Each row was made from one walk, in order. Every step used is in the known rows, and no mark comes twice. Write each row's walk.
Known rows:
e b z r: [ 0.03 -1.99 -2.40 -0.61 -3.56  0.01 -3.31  0.19 -0.61  1.16 -0.49  0.04
 -0.02  1.48 -3.48 -2.41 -3.27  1.83  0.47 -0.09 -0.23]
c j h m: [ 0.89 -0.95 -0.74  1.46  2.34 -2.96  2.10  1.44  0.08  4.57  1.25  2.40
  3.50  2.39  0.22 -1.85 -0.11  1.14  1.04 -1.17  0.07]
b e m h j c r z: [ 0.73 -0.97 -2.08  1.21  0.26 -2.43 -0.27 -3.04 -0.48  4.57 -0.77  0.22
 -2.85  1.78  0.25 -0.54  4.02  2.77 -0.95 -0.65 -2.50]
e m h j c r: [ 1.99  0.38 -0.43  1.71  0.48 -2.05 -1.05 -1.65  0.19  4.71 -0.47  1.62
  0.19  2.08 -1.47  0.00  2.98  1.19 -1.72 -1.26  1.29]
b e m: [ 1.87 -2.87  0.88  0.79 -0.14 -0.04 -1.70  2.81 -1.03  1.70 -2.35  2.21
  1.97  1.09  1.96 -0.02 -0.18 -1.52 -0.71  3.07 -2.75]
z b e m: [ 2.29 -4.64 -0.16  0.89 -0.35  1.01 -1.83  2.13 -0.12  0.75 -2.82  1.36
  1.79  0.86  1.74 -0.61 -0.51 -1.51 -0.25  3.44 -3.81]
j c r z b e m: [ 2.34 -4.51 -1.06  0.53 -0.07 -0.41 -1.84  0.08 -0.43  2.13 -3.01  1.42
 -0.05  1.24  1.15 -1.46  1.01 -0.37  0.17  2.78 -4.35]
b z: [-0.37  0.75 -1.62 -0.17 -2.12 -1.50 -2.54  0.17  0.77  0.30  0.39  0.83
 -0.27  0.83 -0.60 -1.91  0.96 -0.14 -0.05  0.09 -1.57]
c r z b e: [ 0.71 -2.99 -2.43  2.31 -1.87 -0.40 -1.68 -1.72  1.36 -0.42 -1.81 -1.54
 -2.50  1.20  0.20 -0.32  1.64  1.96  0.20  1.21 -5.64]
e b z: [-0.16 -2.37 -2.53 -0.42 -2.91 -1.72 -3.26 -0.20  0.48 -0.67 -0.47 -1.11
 -0.20  0.91 -1.07 -2.79 -0.84 -0.97  0.59 -0.08 -2.55]
e m h j c: [ 0.35  0.30 -2.33  1.08  3.29 -1.39 -0.87  0.07 -0.34  4.03 -1.33  2.13
  0.07  1.91 -3.29 -0.80  3.72 -1.98 -0.16  0.45  4.71]
r c j: [-1.48 -1.05 -2.71  1.30 -0.47 -3.24  0.05 -0.67 -0.79  0.86  1.20  2.54
  2.27  1.37 -2.99 -0.24  0.01  2.06 -1.05 -1.82 -2.35]
c r: [ 1.44  0.53  1.16  1.14 -1.77 -1.13 -0.32 -1.87  0.75  1.79  0.67  0.01
 -0.33  0.63  0.82  0.55  0.42  2.59 -1.51 -1.68 -1.88]
m h j c: [-0.25  1.26 -2.67  1.31  2.89 -1.59 -0.76 -0.67  0.10  3.53 -0.78  1.38
 -0.70  1.82 -3.85 -0.60  4.12 -1.48  0.06 -0.22  5.07]
b z r c j h m: [ 0.53 -1.74 -2.11  1.39  0.86 -3.72  0.28  0.54 -0.39  5.36  1.34  3.26
  3.89  2.99 -1.46 -2.97 -1.13  1.95  1.24 -1.36  0.29]
b z r c: [-0.61 -2.42 -2.97 -0.04 -2.50 -1.86 -3.32 -2.80 -1.26  1.95 -0.17  1.98
  0.99  1.27 -3.33 -2.16 -2.96  1.26  0.74 -0.48  0.91]
m h j c r z b: [ 0.91 -3.27 -3.86  1.09  0.28  0.25  0.16 -4.26  2.06  1.52 -0.70 -2.26
 -2.47  0.99 -1.38 -1.37  2.40  2.28 -0.02 -0.75 -2.34]
h j c r: [ 1.21  0.95 -0.72  2.25  1.12 -3.04 -1.30 -2.18  0.85  2.77  0.04  1.28
 -1.28  1.82 -1.95  0.14  2.87  2.29 -0.46 -1.45  0.83]
e b z r c j h: [ 0.22 -3.14 -5.57  0.83 -0.33 -5.21  0.04  0.43 -0.22  1.47  1.98 -0.99
  1.76  1.29 -3.34 -4.54 -1.96  1.83 -1.59 -1.26 -1.02]

Write each row's walk:
[ 0.26  0.34 -1.14  3.24  1.77  0.37 -0.46  1.28  1.20  3.18  0.79 -0.04
  1.72  1.96 -1.38  2.04  2.73  0.26 -3.13 -1.38  3.29]  m h j
[ 0.69 -3.21 -2.53  1.14  0.53 -3.87 -0.02  0.35 -0.40  4.84  0.87  2.33
  3.92  3.02 -1.66 -3.41 -2.06  1.58  1.57 -1.42 -0.33]  e b z r c j h m
[ 1.70 -2.48 -1.58  3.99  1.20  0.30 -1.25  0.55  1.44  4.12 -0.50 -0.02
  1.41  2.57 -0.13  1.70  3.09  1.27 -3.41 -0.41 -0.38]  c r z b e m h j
[ 0.18 -0.72 -0.78  0.02 -0.69 -1.81  0.79 -3.71 -0.07  2.03  0.52 -1.09
 -3.34  0.41  1.38 -0.39  1.91  4.21 -0.37 -1.62 -4.01]  c r z
[ 0.36 -1.78 -4.68  1.00  0.85 -4.69  1.27  0.51 -0.46  1.96  2.21 -0.26
  1.83  0.96 -3.02 -3.50 -1.44  2.24 -1.82 -1.11  0.07]  z r c j h
[-0.04 -0.08 -1.79 -0.55  0.13 -2.82  0.65 -4.45 -0.39  2.62  0.06 -0.38
 -4.20  0.55 -0.06 -1.30  3.00  3.47  0.65 -1.32 -2.68]  j c r z
[-0.45 -3.83 -3.43 -0.22 -2.91 -2.04 -3.67 -2.90 -1.46  1.49 -0.51  1.00
  0.91  1.35 -3.63 -2.59 -3.91  0.97  1.00 -0.50  0.36]  e b z r c
[ 0.46 -0.50 -3.52  0.92  1.56 -4.11  2.21  1.84  0.40  0.97  2.40 -1.13
  1.40  0.59 -1.57 -2.87  0.22  1.70 -2.24 -0.85 -0.85]  c j h
[ 0.54 -1.23 -3.63  1.69  3.02 -1.29 -1.26 -0.94 -0.02  3.67 -2.11  1.08
 -1.30  2.14 -3.12 -1.22  4.44 -1.20  0.35  1.07  2.27]  r z b e m h j c
[ 1.48 -4.23 -3.34  0.77  0.57  0.60 -0.02 -3.63  1.64  2.11 -1.30 -1.56
 -1.70  1.22 -0.81 -1.62  2.06  1.81 -0.27 -0.17 -2.72]  e m h j c r z b
[ 0.70 -1.84 -1.70  1.42  1.70 -3.16  1.26  0.59 -0.63  5.30  1.21  2.98
  3.90  2.72 -1.20 -2.42 -1.47  1.89  1.33 -1.32  0.68]  z r c j h m
[ 2.48 -4.63 -1.30  1.87  1.12 -0.66 -2.25  0.68  0.21  2.21 -2.86  1.56
  0.15  1.72  0.71 -0.70  1.53  0.10 -0.13  2.68 -3.77]  h j c r z b e m
[ 0.74 -3.49 -3.37 -0.03 -0.06 -0.06  0.15 -4.64  1.63  0.02 -0.99 -2.23
 -3.30  0.27 -0.88 -2.10  1.27  2.35  1.38 -0.26 -3.67]  j c r z b
[-0.23  0.76 -2.60  1.71  4.16 -2.57 -1.36 -0.38  0.23  1.49 -0.89  1.76
 -1.48  1.40 -3.80 -0.73  3.35 -0.56  1.45  0.32  3.82]  h j c
[ 0.88 -3.68 -3.70  1.28  1.15 -0.40 -0.30 -4.12  2.19  0.13 -0.84 -2.04
 -3.01  0.83 -1.29 -1.40  1.87  2.91  0.94 -0.39 -3.19]  h j c r z b
[ 0.22 -4.18 -3.22 -0.24  0.19  1.21  0.43 -3.15  1.52 -1.22 -0.87 -2.62
 -2.59 -0.24 -0.25 -1.69  0.26  1.60  1.32  0.46 -3.69]  r z b
[ 1.81 -1.88 -1.28 -0.29 -2.33  1.36  0.14 -1.10 -0.85  5.76 -2.10  0.21
  1.17  1.69  0.60 -0.97  2.85 -1.78 -2.46  0.80 -0.64]  j c r z b e m h
[ 0.29 -3.03 -2.96  1.94 -1.21 -0.02 -1.51 -1.16  1.19 -1.13 -2.06 -1.66
 -2.37  0.82  0.15 -0.50  1.50  1.11  0.85  1.86 -5.08]  r z b e
[ 1.26  1.31 -0.84  1.99  0.25 -2.34 -0.84 -2.40  0.75  4.02  0.06  0.99
 -0.79  1.93 -1.94  0.15  3.41  1.69 -1.53 -1.87  1.61]  m h j c r
